Known rows, with every way that one mark hangs from another
P{M}: [-2.76  0.05  3.82 -1.85 -2.47  0.42  4.77 -3.92  0.08 -4.20  4.45  0.78
 -0.85  6.39  0.99 -1.02  1.12 -2.37]
L{N{J}}: [-1.48  4.51 -2.35  2.45 -2.99 -0.61  3.42 -1.62  2.85 -4.94  6.04  2.70
  0.60  3.42  4.58 -2.83  1.19 -3.25]
L{N}: [-3.36  2.47  1.15  3.96 -2.05 -0.18  2.46 -3.31  0.91 -3.53  5.25  1.93
 -2.82  3.22  4.88 -2.05 -0.05 -2.80]
N{J{G K L}}: [ 2.20  2.05 -1.03  1.74 -1.49 -0.27  2.35  2.46 -1.95 -1.22 -3.03 -0.28
  1.93  3.67  3.50 -2.92  3.10 -1.18]
N{J{G}}: [ 0.41  2.59 -2.37 -0.19 -2.56  0.08  3.05  1.25  2.99 -3.75  7.18  1.92
  2.71  5.16  3.66 -1.40  3.85 -0.80]
G{K{L N}}: [-1.64  2.67  3.31  2.23  1.06 -3.13 -2.67 -5.49 -0.27  0.52  0.36  4.88
  2.57  6.47  0.84 -1.35  0.52 -3.94]
L{N{J{K}}}: [-1.08  4.04 -2.48  3.87 -2.64  0.03  2.86 -0.45 -0.14 -2.86  0.85  0.67
 -0.59  3.19  4.44 -3.92  0.70 -0.92]
P{M{G K N}}: [-2.69 -7.27  2.59 -0.35 -2.53  0.65  0.83 -1.11  0.48  1.88  0.80 -2.32
 -2.10  1.86 -3.90  0.61  2.50 -2.46]
N{J{G{M} K L}}: [ 1.82  0.55 -0.24  0.36 -3.80  1.03  3.72  2.95 -3.80 -0.62 -4.82 -0.44
  1.82  5.08  2.52 -3.79  2.76  0.00]
N{J{L}}: [ 0.31  2.78  0.34  0.06 -2.50 -0.87  3.83 -2.64  2.26 -4.95  1.97  1.87
  3.75  4.70  2.96 -2.27  2.66 -5.54]
K{L N{J{G{M}}}}: [ 1.17  3.35 -1.25 -0.24 -4.57  0.08  1.69  0.46 -0.79 -1.74  2.55  4.34
  5.50  6.29 -0.71 -1.14  1.68 -2.50]
G{K{L N} M}: [-1.69  1.53  4.35  0.48 -1.30 -2.15 -1.60 -4.64 -2.41  1.26 -1.35  4.92
  1.95  7.89 -0.32 -2.01 -0.13 -2.95]
M{G K{L} N{J}}: [-0.12 -4.60 -1.24  2.90 -0.36 -1.04 -1.17 -1.86  4.48  0.93  0.90  0.06
  2.56  0.40 -3.97 -0.88  2.14 -4.73]
L{N{J{G{M} K}}}: [-0.21  2.28 -3.05  2.73 -4.25  1.43  3.18  4.38 -3.34 -0.13 -0.48  0.25
 -0.73  3.78  4.14 -4.02  1.52  2.22]
J{G{K M{N}} L}: [ 0.49 -4.33  3.02  0.79 -1.24 -1.84 -1.60  1.31 -5.63  3.84 -4.01  0.81
  0.73  1.75  2.09 -1.80  3.43 -0.47]
P{M{K N{J{G L}}}}: [ 0.99 -3.05 -1.24 -0.22 -2.08  1.07  0.75  2.27 -3.31  0.32 -2.39 -2.10
  2.26  0.11 -2.24  0.59  5.63 -3.04]
J{K L}: [-0.60  0.27  3.86  2.22 -1.06 -0.07  2.33 -3.43 -3.05 -1.64 -4.83 -0.67
 -1.07  4.02  3.41 -2.97  0.95 -2.72]
P{M{G K{L{N}}}}: [-2.98 -2.99  1.58  6.27  0.07 -0.37  1.43 -2.04  1.05  1.01 -0.75  0.18
 -4.12  2.61 -2.47 -0.41 -2.44 -6.06]
M{G{K} N{J}}: [ 0.13 -2.46 -1.57 -0.15 -1.03 -3.81 -0.99  1.04  4.68  1.49  3.31  1.47
  3.58  2.97  0.65 -2.77  3.76 -1.41]

Rows
[-3.77 -5.64  2.75 -1.01 -4.07  2.69  0.05 -3.94 -3.22  0.96 -0.19 -1.13
 -1.68  3.22 -1.41 -0.31  3.33 -0.84] | G{M{K N}}
[ 0.54  2.43  2.12  1.69 -0.67 -2.65 -2.81  0.68 -3.76  2.36 -1.41  3.71
  1.85  5.88  3.27 -0.37  3.65 -2.98] | J{G{K{N}} L}
[ 0.66  4.07 -3.33  6.03 -0.21 -1.35  1.86  0.59  2.00 -3.32  4.47  3.31
  1.72  1.19  3.44 -2.43 -0.13 -3.26] | K{L{N{J{G}}}}
[-2.81  0.94  2.59  2.60 -0.97  0.73 -2.07 -6.78 -1.20 -0.28  0.19  2.76
  0.35  5.70 -2.04  1.14  1.19 -5.25] | M{K{L N}}
[-0.86 -1.32 -0.34 -2.86 -5.34  0.59  3.45 -1.62 -0.07 -3.07  4.11  1.09
  3.61  2.95  0.24 -2.81  3.26 -0.74] | G{M{N{J}}}
[-1.62 -0.98  1.81  1.43 -3.06  2.04 -1.85 -2.01 -4.35  2.39 -1.07  2.37
 -0.37  6.10 -2.50  1.48  1.71 -2.45] | J{G{M{K{L N}}}}
[-0.67  1.43  0.66  7.61  3.05 -3.16 -2.34 -0.56 -0.68  1.62  0.39  3.61
 -1.84  2.30  4.45 -2.25 -0.93 -2.00] | J{G{K{L{N}}}}
[-3.75  0.08  2.95 -1.79 -4.12  2.04  0.79 -4.06 -3.06 -0.71  1.39  0.50
 -0.86  7.43 -2.51  1.89  2.91 -3.67] | P{M{K{N}}}
[-0.22  1.91  0.71  6.07  1.21 -2.90 -1.83  1.68 -2.90  1.87 -1.59  2.80
 -2.01  2.49  6.45 -1.96  1.28 -2.88] | J{G{K} L{N}}
[-0.06  4.21 -4.14  3.55 -2.53 -0.01  2.67  2.65  1.78 -3.29  6.98  2.67
  0.38  2.84  5.26 -1.66  2.11 -1.43] | L{N{J{G}}}
[-2.20 -3.97  2.51  3.96  0.52 -0.30 -0.30 -4.20  3.76  0.87  0.70  0.85
 -2.11  4.70 -1.91 -0.44 -0.26 -5.10] | M{G K{L}}
[ 1.91  2.26 -1.04  1.24  0.47 -2.74 -0.14  2.11  0.28 -0.04  0.02  2.18
  3.56  5.37  4.39 -2.13  4.47 -2.66] | N{J{G{K} L}}
[-0.66  1.94 -3.67  6.86  0.33  0.42 -0.82  0.26  1.07 -0.57  1.59  1.70
 -0.40  1.76  1.22 -0.57  1.07 -3.68] | M{K{L{N{J{G}}}}}
[-0.78  2.73  3.50  1.34 -2.85 -0.34  0.65 -3.50 -4.86 -0.49 -4.73  1.07
  0.61  4.96  1.83 -1.75  1.54 -3.68] | J{K{N} L}
[-3.01 -2.09  2.24 -1.09 -4.63  0.96  0.84 -1.26 -0.16  1.44  1.82  0.60
 -1.09  7.44 -3.75  1.46  2.02 -4.05] | P{M{G K{N}}}
[ 1.42 -3.45  0.30 -0.57 -0.99 -4.37  1.08  2.20  1.70  1.56 -2.30  0.13
  4.00  1.73 -1.60 -2.77  3.05 -4.66] | P{M{G{K} N{J{L}}}}
